What can hang from each mark
gekap: nelu zupi
ruvogig: gupuge nedet
nedet: nane ruvogig zupi
zipe: gupuge
zupi: gekap nedet
nane: nedet
varap: nelu
gupuge: ruvogig zipe
nelu: varap

Every row comes from one small tree of marks. Brackets hold a mark, then the marks that hang from it, in alphabetical order. Every link used is in the known rows. Which tree was each row made from?
In the rows, zero is written as 128.
Known rows
(zupi nedet): [116 149 125  94 119 141 135 133 142 115 127 123 141 129 120 139 126 135
 137 140 146 151 155 112 122 118]
(ruvogig (nedet (zupi gekap))): [108 151 123 102 124 113 149  94 117 150 149  88 141 114 121 131 203 107
 116 102 183 167 169 121 129 110]
(nane (nedet ruvogig)): [ 99 143 110 119 135 112 150 101  97 134 141  88 105 170 131 140 137 122
 120 157 148 150 153 122 102 132]
(nane nedet): [104 121 133 108 127 130 144 108 116 123 121 111 134 165 125 122 131 115
 123 146 136 156 134 103 125 120]
(varap nelu): [114 124 109 117 139 147 151 143 125 143 128 114 128 120 122 140 122 132
 115 132 123 136 105 121 143 126]
(zupi gekap nedet): [108 163 135 101 123 133 153 126 158 127 136 125 139 123 133 144 170 143
 138 128 160 170 164 118 129 113]
(gekap (nelu varap) zupi): [121 128 118  98 137  97 154  83 127 140 124 138 110 108 104  93  79 138
 140 117 172 130  94 112 159 155]
(ruvogig nedet): [112 131 121 109 131 130 144 118 100 112 155 115 131 135 127 117 151 113
 122 135 144 136 158 121 123 122]
(zupi (gekap nelu) (nedet nane ruvogig)): [ 88 180 113 114 139  98 181 118 137 108 173 110 113 156 108 139 176 174
 159 166 204 203 183 187 113 148]
(ruvogig gupuge (nedet zupi)): [ 87 123 135  91 122 112 132  87  85 144 140  98 151 133  93 140 162  91
 115 134 136 149 159 132  87 121]
(ruvogig gupuge): [ 98 117 146 120 128 121 127 111 118 135 125 136 130 138 115 142 133 116
 126 146  95 128 127 142  95 133]
(gupuge (ruvogig (nedet zupi)) zipe): [ 89 146 109  77  92 109 151  81  90 146 167  98 151 127 138 154 161 114
 100 116 153 146 161 104 128 113]
(nedet nane ruvogig zupi): [111 138 110 139 114  91 133 109 107 133 147  78 114 151  77 148 145 124
 131 132 172 158 165 166  85 141]
(nedet nane (ruvogig (gupuge zipe)) zupi): [ 66 123 131 128 104  78 119  90 115 148 160 113 142 151  76 171 140 111
 135 142 119 154 163 155  76 157]
(ruvogig (gupuge zipe) (nedet nane)): [ 48  95 155 107 107 104 141  99 109 105 178 151 158 169  89 135 152 104
 137 158 100 152 171 135  93 149]
(zipe (gupuge (ruvogig (nedet nane zupi)))): [ 66 123 164  84  70 100 178  92  81 115 170  58 136 162  90 112 185 116
  97 150 160 174 169 151  95 104]
(nane (nedet (ruvogig (gupuge zipe)) zupi)): [ 60 139 123  98 112  93 126  68 100 170 144  96 147 156 107 179 138 100
 120 149 122 156 157 109  89 140]
(gupuge (ruvogig (nedet nane (zupi gekap))) zipe): [ 62 140 128  92  88  87 179  75 112 133 186 103 149 151 118 148 214 118
 116 117 175 187 184 134 115 118]
(zupi (nedet nane)): [ 96 128 137 107 110 129 148 137 139  91 138 124 142 160  85 129 130 135
 150 152 151 175 170 135 101 128]
(zipe (gupuge (ruvogig (nedet nane (zupi gekap))))): [ 61 135 172  90  75  89 193  84  99 126 179  63 133 153 107 119 231 128
  99 135 177 193 179 158 100  98]
(gekap nelu (zupi nedet)): [119 159 111  67 137 102 155 118 134 122 128 132 134 106  93 126  98 161
 143 147 201 148 129 117 156 137]
(nane (nedet ruvogig (zupi (gekap (nelu varap))))): [ 93 171 107 100 140  98 175  46 117 173 140  72 107 149 132 122 164 126
 131 123 200 196 138 127 126 140]
(ruvogig (nedet nane (zupi (gekap nelu)))): [ 95 141 129 105 134  96 174  91 115 120 164  98 143 145  88 110 200 128
 141 130 217 201 170 170 133 130]

Write each row's tree
[ 69 102 145  97 111 100 142  86  87 118 149  97 150 168  59 131 165  90
 125 144 143 172 170 155  69 130]
(ruvogig gupuge (nedet nane zupi))
[ 80 121 130 133 115  82 131  94  95 142 143  88 119 161  67 160 149 111
 128 147 139 160 162 181  56 148]
(nedet nane (ruvogig gupuge) zupi)
[ 86 165 121 119 119 102 170 124 141 108 167 102 110 158 105 152 183 152
 145 149 177 188 199 161  90 133]
(zupi gekap (nedet nane ruvogig))
[ 80 138 141  97 125 102 149  79 106 156 147  97 145 124 107 147 206  94
 113 119 149 168 168 139  97 116]
(ruvogig gupuge (nedet (zupi gekap)))
[ 47 117 156 102 102  85 147  74 124 140 176 123 170 147  83 148 202  97
 129 126 137 186 181 136  95 137]
(ruvogig (gupuge zipe) (nedet nane (zupi gekap)))
[ 81 139 161  82  88 115 178 103  82 118 171  87 121 142 147 114 176 133
  92 159 128 136 155 136 117 104]
(zipe (gupuge (ruvogig nedet)))
[ 77 138 119 103 126  99 139  72  83 162 128  72 124 164  98 167 150  98
 110 153 140 164 156 131  70 129]
(nane (nedet (ruvogig gupuge) zupi))
[ 77 139 125  97 101  93 191  78  95 127 166  75 126 162 110 136 223 117
 108 123 193 195 183 158  98 106]
(gupuge (ruvogig (nedet nane (zupi gekap))))
[105 151 103 108 127 109 141  88  96 155 129  60 121 154 113 151 142 112
 114 138 173 160 154 117 100 125]
(nane (nedet ruvogig zupi))
[ 99 135 123  80 127  91 168 120 135  94 139 133 134 138  59 117 102 161
 156 161 209 173 140 141 138 147]
(gekap nelu (zupi (nedet nane)))
[ 93 128 134 111 116  99 160  93 119 124 158  92 143 148  87 123 206 107
 128 111 191 192 184 144 110 118]
(ruvogig (nedet nane (zupi gekap)))
[ 72 117 135 143 125  90 142 109  98 115 154 115 105 175  86 150 144 123
 136 166 116 148 160 186  60 156]
(nedet nane (ruvogig gupuge))
[ 87 149 101  84 125  79 179  86 120 112 155 113  96 148  72 113  87 155
 159 153 207 169 153 137 117 169]
(gekap (nelu varap) (zupi (nedet nane ruvogig)))
[ 98 144 113 120 124  96 122  93  95 165 133  85 119 130 103 170 147 111
 117 133 130 136 147 160  74 137]
(nedet (ruvogig gupuge) zupi)
[ 61 119 171  91  80 105 190 106  83  92 183  87 120 174 116 104 180 132
 104 170 137 162 166 155  98 114]
(zipe (gupuge (ruvogig (nedet nane))))
[ 46 138 135 102 102  99 140 110 129 112 174 135 141 166  87 176 130 135
 151 174 109 164 186 146  70 157]
(zupi (nedet nane (ruvogig (gupuge zipe))))
[ 53 105 149  95 100  95 132  84 104 128 168 123 174 156  69 144 159  88
 131 137 127 168 172 130  89 140]
(ruvogig (gupuge zipe) (nedet nane zupi))
[ 84 145 118 117 114  90 106  90 113 173 154 113 140 117 110 180 136 116
 123 127 110 131 150 136  90 148]
(nedet (ruvogig (gupuge zipe)) zupi)
[ 79 121 127 102 106 109 187 102  77  92 171 100 116 181 116 120 172 124
 116 158 155 165 172 156  94 120]
(gupuge (ruvogig (nedet nane)))
[ 54 129 126 107 121 102 138  82 104 148 158 127 134 164 129 168 132 115
 127 168  99 142 155 112  95 149]
(nane (nedet (ruvogig (gupuge zipe))))
[ 84 145 153  74  81 112 166  90  82 141 162  60 134 129 129 125 180 120
  85 139 149 149 157 131 113  97]
(zipe (gupuge (ruvogig (nedet zupi))))
